Each row was made from one walk, in order. Every step used is in the known rows, and no mark comes twice. Write each row's walk.
Known rows:
zerinim mazik libu: [  4 -39  -7   8 -23  38  -5 -25  23 -18   1  48  12   1  21  14 -29  55
   8 -21 -42   1 -59 -31 -39   4 -15]
nono bonak vido naro nupanul mazik kigerab: [ 21  -2  -1  27 -17  30 -21 -32   0  41  33 -17  64 -49  50  -9   1  11
  -9  13  -8   8  56 -15  -6  -5  11]
libu mazik nupanul naro vido bonak: [ 26 -19 -19  27 -28  34 -27   0  22 -39  43   1  61  15 -19   4 -31  26
  -2  -4 -13  10 -42 -37 -16 -58  30]
naro vido: [ 25  27 -23  26 -31  24 -31   0  10   6  47  11  35 -23 -23  15 -11  47
 -20  11 -35   1 -17  -9 -42  -5  11]
mazik fogol: [ 40 -10  -4  29 -26  25 -29 -20   9  -6  40  15   3  -7   3  14 -10  34
 -13  -9  -7  17 -10 -38 -79   0   9]
vido bonak nono naro nupanul mazik: [ 14 -20  -6  29 -30  46 -13 -16 -12  51  19  -4  54  11  59   5 -39   1
   6  17 -29   5  29  22 -47  22 -19]
libu mazik nono: [ 33  -7  -1  24 -44  42  -4  10  41 -25  27  11   7 -11   6  10 -20  47
  13 -11 -47  15 -54 -78  -4 -25  14]
nono bonak vido: [ 20  14  -3  46 -28  34 -35 -24  13  37  25  -8  34 -36  35   4   7   2
  12  19 -32  13  33 -38 -38   6   1]
zerinim mazik nupanul: [ 13 -36  -4  19  -6  36  -9 -28  22 -23  26  37  12  -6  12  10 -33  63
   6 -28 -14  17 -42 -46 -34 -11  20]
nono bonak vido naro nupanul: [ 20  11  -7  35 -26  31 -20 -46  -7  30  30 -25  55 -32  10  12   2  27
 -19  16 -27  11  42  -8 -44   6  19]
nono naro: [ 25   2 -21  22 -16  24  -9 -24   6 -15  21  -6  15 -17 -14   3 -18  26
   6  12 -23   7  13 -28 -45   4 -13]
fogol mazik nono naro: [ 43   9  -5  13   0  34 -14 -21  28  -6  12  22  -8 -18  22  -7 -42  36
  28  20 -26  14  -4 -25 -20  -1 -13]
kigerab mazik nupanul naro vido bonak: [ 12 -12 -19  14  -6  34 -30 -13  15  16  34  -6  48  10  -2  21 -43  24
   5  -4   4   6 -21   8 -14 -40  20]
mazik nupanul naro vido: [ 32  10 -28   9  -8   7 -38 -18  17 -18  29   4  39   5 -34  14   0  44
  -6   7  -1  14 -33 -18 -31 -40  24]
bonak vido naro nupanul mazik zerinim: [ 29 -16   3  22 -27  10 -27 -41  -3  12  47 -23  59 -30  43  25   4  30
   0   3  -9 -12 -14 -47 -49   7  21]
zerinim mazik nono bonak vido: [ 21   0   3  23 -22  48 -17 -24  33  14   7  19  18 -41  60 -13 -22  35
  21  -6 -28  18  10 -35   1   5  16]
vike naro nupanul mazik zerinim: [ 20 -23 -19   0  -3  13 -36 -25 -11 -18  66   1  38  -3  53  12 -25  22
  14   0 -41  -9 -10 -17 -47 -19   0]
bonak nono naro: [ 32  -8 -10  23 -23  24 -17 -21  11  29   7   1   4   1   7   2 -13  47
  14  20 -38  16  24 -22 -60  14 -25]
naro nupanul mazik zerinim: [ 13 -17  -5  27 -13  21 -18  -5  -4   4  60   7  55 -14  40  18  -9  15
   4 -11 -20   4 -33 -25 -41   4   2]
vike naro nupanul: [ 23   8 -30   1 -12  21 -29 -38  -6 -10  49   1  16  -3  10  22 -26  38
   1  11 -63   1   4  10 -61 -10   9]
libu mazik: [ 23 -22  -6  40 -43  37 -10  10  30 -28  43  14  20  -6 -13  13 -16  35
   6  -7 -53   4 -42 -66 -40 -18   4]
bonak vido naro nupanul mazik: [ 29   2  -1  22 -37  18 -25 -39   1  25  36 -11  52 -24  31  29   5  25
  -6  14 -27 -17  -6 -18 -53  17  20]
bonak nono naro nupanul mazik: [ 27   0  -7  22 -16  26 -20 -16  -4  39  24  15  35   7  34  -4 -18  26
  15  15 -42   9  28  20 -54  20 -21]
vido naro nupanul mazik kigerab: [ 21 -25 -11   7 -22  24   4 -22   0  10  34  -8  45 -25   5  16  -9  46
 -31   1 -10  -1  -2 -14 -21  -2   9]
vike naro: [ 26 -15 -26   1 -22  19 -30 -30   9 -16  35  -2  -4  -3  11  21 -18  39
   8  16 -55  -8  -5 -35 -58 -15  -5]
nupanul naro vido bonak nono mazik fogol: [ 41  -4 -22  22 -26  30 -45  -3  13  -2  32   0  55  11   4 -12 -27  11
  -8  18   2   5   0  15 -57  -7   5]
zerinim mazik: [ 11 -32 -11  25 -25  38  -5 -13  26 -14  24  32  11 -18   7  10 -25  48
   2 -12 -37   0 -27 -29 -46  14   1]
nupanul naro vido: [ 31  16 -38  14 -29   8 -36  -1  22 -10  26  -1  40  -8 -43  12  10  27
 -11  27 -25  -7 -15   6 -43 -14   3]

Write each row's walk:
[ 22 -19  -1  17 -10  32 -22 -22  23   3  10  49   2  10  23  20 -28  36
  18  10 -49   3 -57 -31 -53   1 -31] => fogol mazik libu
[ 30 -16   2  28   6  29 -26 -24  22  -2  34  37   2   2  15  17 -32  44
  17   4 -21  19 -39 -46 -49 -14   4] => fogol mazik nupanul
[ 21   8  -4  21 -26  45  -7  -7  20  21   7  -5  11 -24  22   4  -7  35
  -2   5 -26  29   2 -45   0  -8   1] => mazik nono bonak
[ 35   3 -13  17  -4  20 -39  -8  24  -4  28  16  37  14  -3  -6 -16  49
  13  10 -13  20 -34 -22 -34 -18   8] => bonak nono mazik nupanul naro vido
[ 22  -6  -3  35 -33  31 -21 -39   5  25  19 -28  39 -32  11  12   8  29
 -14  21 -21   3  35 -45 -43   2   7] => nono bonak vido naro
[ 17 -41  -6  14 -22  18  -1 -24 -11 -10  49 -17  56  -9   5  28  -8  49
 -29  -7  -7  -9 -29 -35 -48   0   8] => vido naro nupanul mazik zerinim
[ 25  -3 -28  22 -31  31 -34   4  19   6  20  -8  60   6  -2  -1 -21  11
  -2  31 -19  -3 -13  11 -38  -1  -4] => nupanul naro vido bonak nono mazik
[ 17   1 -10  19 -14  27 -13  -2   8  26  43  18  43 -32  40   4 -11  12
   1  -3 -23  12  -3  -2 -11   1   3] => naro nupanul mazik kigerab
[ 32  37 -17   5 -11  31  -2 -29   5  -2  16  -7  17 -23   7   2 -29  40
   7   3 -24  28   4  -1  -9   0  12] => mazik nono naro nupanul
[ 34  -7  -4  23 -45  17 -22 -45  15  15  19 -25  21 -29   3  34  10  46
  -6  18 -23 -10  -9 -60 -59  11  16] => bonak vido naro
[ 27 -17 -19  11 -10  10 -24 -26  23 -17  11  -2  17  12 -20  25   8  33
   8   4  -1  17 -41 -47 -39 -29  12] => mazik nupanul naro
[ 35 -26   4  27 -27  26 -34   0  10   2  46  28  22  -1  40   7  -7   7
  -2  -8  -6  -5 -18 -37 -66   2  -5] => nupanul mazik fogol
[ 36  14   4   9 -38  22 -20 -38   9  29  23 -15  42 -28  46  26   0  35
   0  10 -22  -8 -15 -28 -25  11  28] => bonak vido naro nupanul mazik nono
[ 34  12 -14  21 -36  51  -9   4  19 -31  36  -4  45 -16   7 -16 -57  33
   3  -1 -27  12  -8 -32  14 -36  18] => libu mazik nono naro vido bonak
[ 22   1 -37  18 -39  25 -31  -2  13   1  21 -16  57  -4 -22  17  -8   7
 -18  29 -15  -9 -10  13 -39 -10   5] => nupanul naro vido bonak
[ 39  21 -12  15  -7  46 -22 -14  15   4  24  13  26 -20  29 -12 -65  27
  10  25 -17   9   9   6  -8  -7  -1] => fogol mazik nono naro vido bonak
[ 32 -15  -6  26  -2  29 -18  -9  36  14  29  30  -4 -37  24  -2 -27  33
  17  17 -23  18  -3 -38 -22  -5 -13] => fogol mazik kigerab
[ 10 -36  -1  27  -8  28 -14  -7  20  10  48  -8  16 -19  19  26 -28  41
  20 -19 -14   7 -33 -58 -32 -11  -5] => kigerab mazik zerinim
[ 33  -2   6  34 -21  30 -37 -39 -14  26  47  -6  64 -23  46  -4  -3   8
 -19   4  -3   4  50  -2 -57   2  19] => nono bonak vido naro nupanul mazik fogol
[ 21 -18  -5   9 -27  43   1 -12  37 -10   7  28  -2 -23  26   6 -29  61
   9 -15 -30  11 -38 -40 -11   6  11] => zerinim mazik nono
[ 30 -35  -4  26 -19  36 -20 -22  19 -25  37  43   6 -13  16  -3 -32  48
  -6 -27 -11  10 -12 -23 -70   7  12] => zerinim mazik fogol
[ 21  18 -29  25 -23  38 -20 -17  -9  -3  37 -14  54 -20  -8  -4 -45  18
 -15  18 -12   1  28  11 -31  -5   1] => nono naro vido bonak
[ 14  15  -2  21 -17  43 -12   0   2  31  32  13  49 -15  50   2 -12   9
  -1  -1 -33  17   1   7  -3   2   4] => naro nupanul mazik nono bonak
[ 35 -22 -10  19   8  16 -32 -24  30 -15  20  28   9  14  -3  14 -15  28
  22  17 -12  13 -37 -30 -49 -23  -1] => fogol mazik nupanul naro
[ 31  32 -21   8 -25  42 -13 -15   5   2  17 -17  35 -25  13  -5 -46  34
  -6  13  -7  15  10  -7   5 -12  11] => mazik nono naro vido bonak
[ 15 -34 -13  17 -14  36  -1 -13  36  -6  20  29   7 -46  21  -8 -28  52
   6 -15 -16  16  -4 -38  -7  -2   3] => zerinim mazik kigerab
